Each row was made from one path, in order. Every step used is in the known rows, and no mark comes twice. Write each row's path.
Known rows
T, L, P, C: [ 1.94 -3.06 -0.93  2.47 -2.95 -1.88 -2.55 -1.75 -3.89  1.37  2.40  0.37
 -0.05 -1.58  4.62 -2.52 -2.69 -2.25 -0.66]
U, R: [ 0.72  0.00 -1.49  1.26  3.94  6.46 -0.19  3.25  2.29 -4.00  1.29  3.75
 -2.03 -0.99 -2.99  2.19  1.50 -0.85 -0.51]
R, U, V: [-0.48  1.53  3.27  3.89  1.38  0.13 -4.93  2.96  7.31  0.85 -4.14 -0.53
 -4.03 -0.35  1.60  3.25  3.93  6.29 -0.31]
U, V, L, P, C: [ 1.90 -1.46 -0.56  3.20 -2.33 -2.04 -0.41 -0.29 -2.13 -0.83  2.08  0.78
 -1.23 -2.37  2.68 -0.21  0.32 -0.33  1.48]
V, H, T: [-1.08  0.61  1.00  3.64 -2.26 -1.48 -2.06  3.38  2.58 -1.00  0.36  0.39
  0.91  2.26 -5.20  3.14  0.73 -2.51 -1.87]
H, T, L, P, C, V, U: [-0.86 -1.96 -0.04 -2.33  0.42 -0.58  2.13 -1.64 -2.57 -1.17  1.64 -3.20
 -1.95 -2.92  2.12 -0.68 -0.32  1.76 -0.66]
H, T: [ 2.99  1.14  0.85  4.74  0.41 -0.85 -3.83  3.78  4.24 -0.99 -0.07  0.46
  0.36  3.14 -4.89  3.52  0.24 -2.77 -4.84]
R, U: [-0.28  2.55  4.40  1.80  3.97  2.04 -5.20  4.44  4.23  0.25 -4.92  3.68
  0.57  1.60  0.89  3.22  1.60  2.09  1.96]
L, P, C, V, H, T: [-1.17  0.17  0.88  0.93 -3.09 -1.81 -0.23  0.69 -1.34  0.02  1.19  1.07
  0.88  0.30 -3.53  2.45 -0.09  1.08 -1.64]
V, H, T, L, P, C: [ 0.26 -2.91 -0.72  2.84 -4.64 -3.40 -2.41 -2.36 -4.53  1.21  2.81  0.41
  0.41 -0.72  3.19 -1.84 -3.32 -2.38 -1.05]
H, T, L, P: [ 0.86  2.60 -3.15  1.95 -4.15 -3.27  0.21  0.95 -1.99  2.35  2.88 -0.65
  1.00  1.18  1.34  0.36 -3.59 -1.24 -2.90]
L, P, C, V: [ 2.06 -1.70  0.90 -3.38  0.79  2.32  1.03 -0.87 -3.10  1.23  0.02  1.29
 -0.40 -4.48  1.92 -0.37  1.61  4.81  1.01]
H, T, L, V: [ 2.07 -0.60 -0.11 -2.72  0.14  0.79 -0.31 -1.17  1.17  2.84 -3.57 -2.90
 -0.48  1.87 -1.88 -2.20 -2.07  0.47 -3.30]
C, V, L: [ 0.37  1.68  2.23 -1.83  5.04  2.32  3.38 -0.72  0.78 -3.40 -4.32  0.11
  1.19 -1.49 -1.67  1.84  4.35  0.65  5.58]
T, L, V, C: [ 0.00 -0.60  1.66 -4.69  5.27  2.12  0.97  1.26  0.43  0.50 -2.57 -3.16
  4.31  0.12  1.94 -3.47  1.36 -4.31 -1.56]
U, V, L, T, H: [-1.70  1.21  0.66  0.54  1.93 -0.12  0.10 -1.86  5.20 -1.11 -0.66  4.85
 -0.64  4.34 -1.54  0.96 -0.82  1.87  2.48]
L, T: [ 2.68  1.95 -3.56  0.47 -0.62  1.07 -0.68  2.64  0.74  1.10  5.20  1.49
 -0.44 -0.91  0.54 -0.46  2.35  1.44  1.33]
P, C, V, L: [ 0.87 -0.50  2.87 -1.12  4.69  1.62  1.96 -2.81 -0.98 -3.52 -3.93  0.51
  0.98 -1.83 -0.35  0.75  3.40  0.17  5.24]
L, P, C, V, U, R: [-1.10 -0.85 -2.30 -2.55  3.10  5.61  3.96  0.88 -2.17 -4.52  3.62  2.20
 -3.57 -3.96 -0.67  1.29  0.71  2.72  0.24]
P, L, V: [ 3.25 -1.08  1.05 -3.96 -0.50  1.10  1.71  1.47  0.62  3.63 -3.55 -1.42
 -1.12  0.08 -0.17 -2.82  0.49  0.28  0.72]

Write each row's path
[-0.72  0.66  0.60  0.65 -2.46 -0.67 -0.26  3.11  2.03  0.15 -0.59 -0.08
  0.38  1.97 -5.99  2.07  0.42 -0.51 -1.96] => L, V, H, T
[ 0.30  2.02 -3.38  0.60 -3.62 -1.65  1.20  1.49 -2.13  2.59  2.52 -0.84
  0.68 -0.70  3.18 -0.78 -2.30 -0.92 -0.29] => T, L, P
[-2.25 -1.37  0.90  3.94 -2.27 -3.78 -3.89 -3.97  1.45  1.09 -1.83 -3.93
 -0.10  2.71  0.56 -0.65 -2.08 -2.41 -3.03] => U, V, H, T, L
[-2.13 -1.25  1.34  1.26 -0.87 -2.45 -2.67 -4.67 -0.52  1.14 -2.45 -2.82
  1.38  2.26  0.23 -0.95 -2.32 -2.07 -2.11] => C, V, H, T, L
[ 2.19 -1.33 -0.56  2.49 -1.69 -1.37 -0.11  0.25 -3.26 -1.14  2.22  1.85
  0.30 -1.88  2.19 -0.40 -0.39 -2.24  2.14] => V, L, P, C
[ 1.63 -1.23 -0.41 -4.06  0.69  2.36  0.63 -0.62  1.01  3.00 -3.89 -3.05
 -0.74 -0.11  0.04 -3.41 -0.73  0.92 -0.69] => T, L, V
[-1.84 -2.78  1.75  1.79 -1.16 -2.89 -3.65 -6.19 -1.69  1.06 -2.09 -2.53
  1.19  1.93  1.14 -1.66 -2.97 -2.40 -2.28] => P, C, V, H, T, L
[-0.72  0.41  0.21 -0.19  1.58  1.31 -1.27  0.26  4.78  0.27  0.55  5.93
  0.12  4.28 -1.61  0.31 -1.81  0.91  0.90] => L, T, H
[-1.28 -0.26  1.56 -1.54  3.07  0.78  0.36 -4.05  2.01 -1.15 -0.89  6.19
  0.70  3.61 -0.96 -0.05 -1.74  1.84  3.17] => P, C, V, L, T, H
[-0.93 -0.72  0.43 -3.50  3.00  2.97  3.29  2.81  1.46 -2.17  0.07 -3.04
 -2.30 -4.06  0.25  0.60  3.76  2.39  1.88] => C, V, U
[-0.03 -2.96 -0.67  3.59 -5.27 -4.06 -2.61 -2.98 -3.49  1.56  2.66 -0.70
 -1.08 -1.11  3.63 -1.61 -2.68 -0.55 -1.67] => U, V, H, T, L, P, C
[-1.44 -1.06 -2.16 -1.58  2.53  3.49  2.65 -2.01 -2.97 -4.01  3.28  1.21
 -3.02 -2.07 -0.63  0.93 -1.62  1.83 -2.02] => H, T, L, P, C, V, U, R
[ 1.84  1.65 -1.85 -1.67  1.57  0.50  2.01 -2.84 -2.72 -0.88  2.97  1.72
  0.45 -1.68  0.92 -0.64  2.74  2.99  4.62] => P, C, V, L, T
[ 1.23 -0.49  2.61 -4.67  4.41  1.20  1.76  2.69  0.18  0.86 -2.27 -2.07
  4.02  0.27  1.79 -3.11  2.27 -4.81 -0.60] => P, L, V, C
[-0.53  0.18  1.28  0.75 -3.23 -2.20 -0.29  1.60  0.94  1.00 -1.02 -0.37
  0.46  2.66 -4.72  1.22 -0.39 -1.46 -1.75] => P, L, V, H, T
[-1.38  2.32 -2.56 -0.51 -4.69 -2.93  2.06 -0.50 -3.67  2.72  2.40 -0.77
  1.28 -0.06  1.32  0.16 -2.91  0.95 -1.14] => C, V, H, T, L, P
[ 0.49  3.99 -1.61  1.59  0.74 -1.14  0.16 -0.45  1.38 -0.55  1.97  1.10
 -1.26  0.06  1.17  1.19  3.38  4.29  4.07] => R, U, V, L, T
[-1.33 -0.44 -1.43 -2.56  5.01  6.83  3.48  1.79  0.49 -5.10  1.79  1.47
 -3.47 -3.27 -2.10  1.83  2.16  2.22  0.43] => C, V, U, R
[ 0.27  4.35 -2.71  1.65 -2.77 -1.78  4.29  3.67  0.28 -0.65  2.05 -0.23
 -0.96 -1.82  0.43  2.43  2.01  1.75  2.81] => U, V, L, P
[-4.07 -1.56  0.11 -3.91 -2.84  1.44  2.37  0.46 -0.53  1.81 -2.30 -2.16
  0.20 -1.54 -0.69 -2.64  1.02  0.39  3.93] => T, L, V, H
[ 0.37 -0.15  1.82 -3.75  4.87  0.92  0.29  0.83  0.49  0.37 -2.29 -3.08
  4.51  1.51  0.61 -2.65  0.44 -4.61 -3.43] => H, T, L, V, C
[-1.18  2.36 -3.04  1.41 -5.45 -3.65  1.10  0.76 -2.78  2.35  3.10 -0.74
  1.30  0.73  1.21  0.22 -3.35 -1.16 -1.46] => V, H, T, L, P
[-1.93 -1.25  0.83  3.18 -1.58 -3.07 -3.66 -3.47  0.35  0.83 -1.71 -2.84
  1.42  3.12  0.15 -0.86 -2.73 -4.26 -2.40] => V, H, T, L
